In the rows, 128 means zero.
Known rows, with every way that one mark hangs from another:
[z735 [z122 z93] [z159 z273 z429] z653]: [145 147 111 130 207 188 152 118 112  69  99 137 169  89 136 133 120 158
 183  71 107 105]
[z41 [z911 z93]]: [120 130 148 105 125 124 131 136 112 121 101 110 122 116 120 130 159 128
 132 136 122 160]
[z122 [z93 z911] [z735 z653]]: [130  97 134 119 200 139 146 120  98 147 121 116 162  89 135 134 100 173
 111  77  91 109]
[z122 [z93 z911] [z735 [z159 z273] z653]]: [135  85  98 111 210 167 169 116  82 122 100 127 195  92 155 121  86 176
 139  75 106 119]
[z41 [z911 [z93 [z122 [z735 z159]]]]]: [127  78 143 103 171 124 158 140  83 126  80 114 146 108 125 129 160 143
 136 124 113 162]
[z41 [z911 [z93 [z122 [z735 z653]]]]]: [108  82 159 104 184 122 145 147  82 124  83 113 148 119 126 128 179 159
 115  99  99 145]
[z911 z41 [z93 [z122 [z735 z159 z653]]]]: [127  40 163 112 205 160 170 130  68 124  88  99 143  95 147 122 150 186
 154  88 112  96]
[z911 z41 [z93 z122]]: [124  72 179 105 172 148 150 142  79 148 108  84 111 122 145 134 148 151
 129 121 129 116]
[z735 z122 z159 z653]: [117 152 137 141 177 160 158 120 118  70  94 145 126  98 132 135 136 154
 174  96 137 104]
[z93 [z122 [z735 z159 z653]] [z911 z41]]: [112  43 167 126 204 158 182 140  55 129  87 122 144  95 153 121 127 198
 141  95 115 115]
[z735 [z122 [z93 z911]] [z159 z273] z653]: [123 137 120 119 227 184 178 118  85  91  88 129 162  86 157 141  90 170
 163  78 129 115]
[z93 [z122 [z735 z653]] [z911 z41]]: [111  47 175 123 205 145 168 149  61 140 101 113 135 100 153 128 129 195
 111  96 107 110]
[z735 [z122 [z93 [z911 z41]]] z653]: [120 120 184 131 221 163 170 124  85 115 107 110 114  66 158 141 112 191
 143  90 115  86]
[z653 [z735 z122 [z159 z273]]]: [124 133 115 136 150 147 146 128 105  57 120 147 135 131 151 140 117 136
 174 109 148 139]
[z653 [z735 [z159 z273]]]: [123 111 103 127 112 138 129 126 100  87 129 140 150 159 151 119 118 126
 162 108 145 158]
[z273 z159]: [126 133 117 144 121 151 116 108 114 117 135 126 134 136 138 119 123 132
 131 142 157 140]
[z159 z429]: [140 133 128 132 120 142 114 136 137 118 132 128 132 119 106 134 134 128
 145 115 108 138]
[z653 [z735 [z122 z93]]]: [127 145 150 137 165 118 122 120 118  97 149 121 108 130 139 152 117 135
 142  94 120 121]
[z122 z93]: [136 127 127 123 152 125 126 115 126 144 133 114 137 122 135 129 114 126
 122 112 113 118]
[z735 z122 [z159 z273] z653]: [122 143 111 133 187 174 166 124 108  62  87 151 154 106 152 128 128 154
 174 101 143 105]
[z911 z41 [z93 [z122 z735]]]: [141  43 169 108 190 136 157 143  80 147 111  90 127  97 146 134 145 168
 118 121 108 103]
[z122 [z93 [z911 z41]] [z735 z159 z653]]: [136  63 152 125 199 160 173 112  76 130 105 111 153  61 155 116 104 198
 145  84  99  97]

Rows:
[133 149 112 135 180 187 153 132 116  49  94 153 158  98 128 132 136 158
 191  85 123 115] | [z735 z122 [z159 z273 z429] z653]
[134 117 177 125 204 154 170 129  89 124 117 106 105  63 156 148  95 176
 134 117 120  99] | [z735 [z122 [z93 [z911 z41]]]]
[124 130 122 121 188 158 157 124  80  90 122 126 142 112 161 153  78 151
 163  89 138 147] | [z653 [z735 [z122 [z93 z911]] [z159 z273]]]
[125 154 146 135 205 144 140 113 122 102 115 126 127 100 138 143 127 152
 141  86 113  87] | [z735 [z122 z93] z653]
[139 116 167 130 203 165 181 118  85 111 102 109 112  54 156 142  93 179
 164 116 127 105] | [z735 [z122 [z93 [z911 z41]]] z159]
[146 140 115 130 167 159 130 124 110  61 134 133 148 118 137 145 107 140
 185  81 116 141] | [z653 [z735 [z122 z93] [z159 z273 z429]]]
[122 117 176 133 219 176 181 114  77  98  94 114 121  59 158 136 104 197
 170  86 121  93] | [z735 [z122 [z93 [z911 z41]]] z159 z653]
[135  90  89 126 169 156 156 120 104  91  99 147 189 110 148 107 126 159
 152  97 118 110] | [z122 [z735 [z159 z273] z653]]
[126  47 170 121 188 135 169 155  68 155 112 111 130  95 151 132 121 180
 106 127 110 123] | [z93 [z122 z735] [z911 z41]]
[118 147 143 132 219 172 168 112  97 103  94 126 133  81 141 149  96 169
 164  76 124 112] | [z735 [z122 [z93 z911]] z159 z653]
[138 140 112 116 211 175 179 122  92 106  97 126 156  82 158 147  78 156
 157 109 136 126] | [z735 [z122 [z93 z911]] [z159 z273]]
[150  61 145 121 186 149 174 114  82 143 112 106 147  54 153 122  90 185
 140 113 103 110] | [z122 [z93 [z911 z41]] [z735 z159]]
[135  76 104 123 191 168 151 141  88  97  93 142 193 125 132 122 139 160
 155  78 101 127] | [z93 [z122 [z735 [z159 z273 z429] z653]]]
[128 151 136 137 207 158 154 105 116  88 102 129 136  92 139 138 122 155
 169  79 120  92] | [z735 [z122 z93] z159 z653]
[122 109 188 135 180 136 146 131  80 107 140 103  93  95 159 153  99 173
 141  99 120 118] | [z653 [z735 [z122 [z93 [z911 z41]]]]]
[105 110 159 100 152 120 138 149  90 136  92 105 122 140 124 132 168 124
 119 130 124 168] | [z41 [z911 [z93 z122]]]
[131 149 137 145 132 145 122 133 123  55 133 141 109 117 112 152 132 139
 192  94 123 144] | [z653 [z735 z122 [z159 z429]]]
[120 119 100 124 154 167 150 119 105  93  97 143 172 132 148 107 125 145
 163  96 138 125] | [z735 [z159 z273] z653]
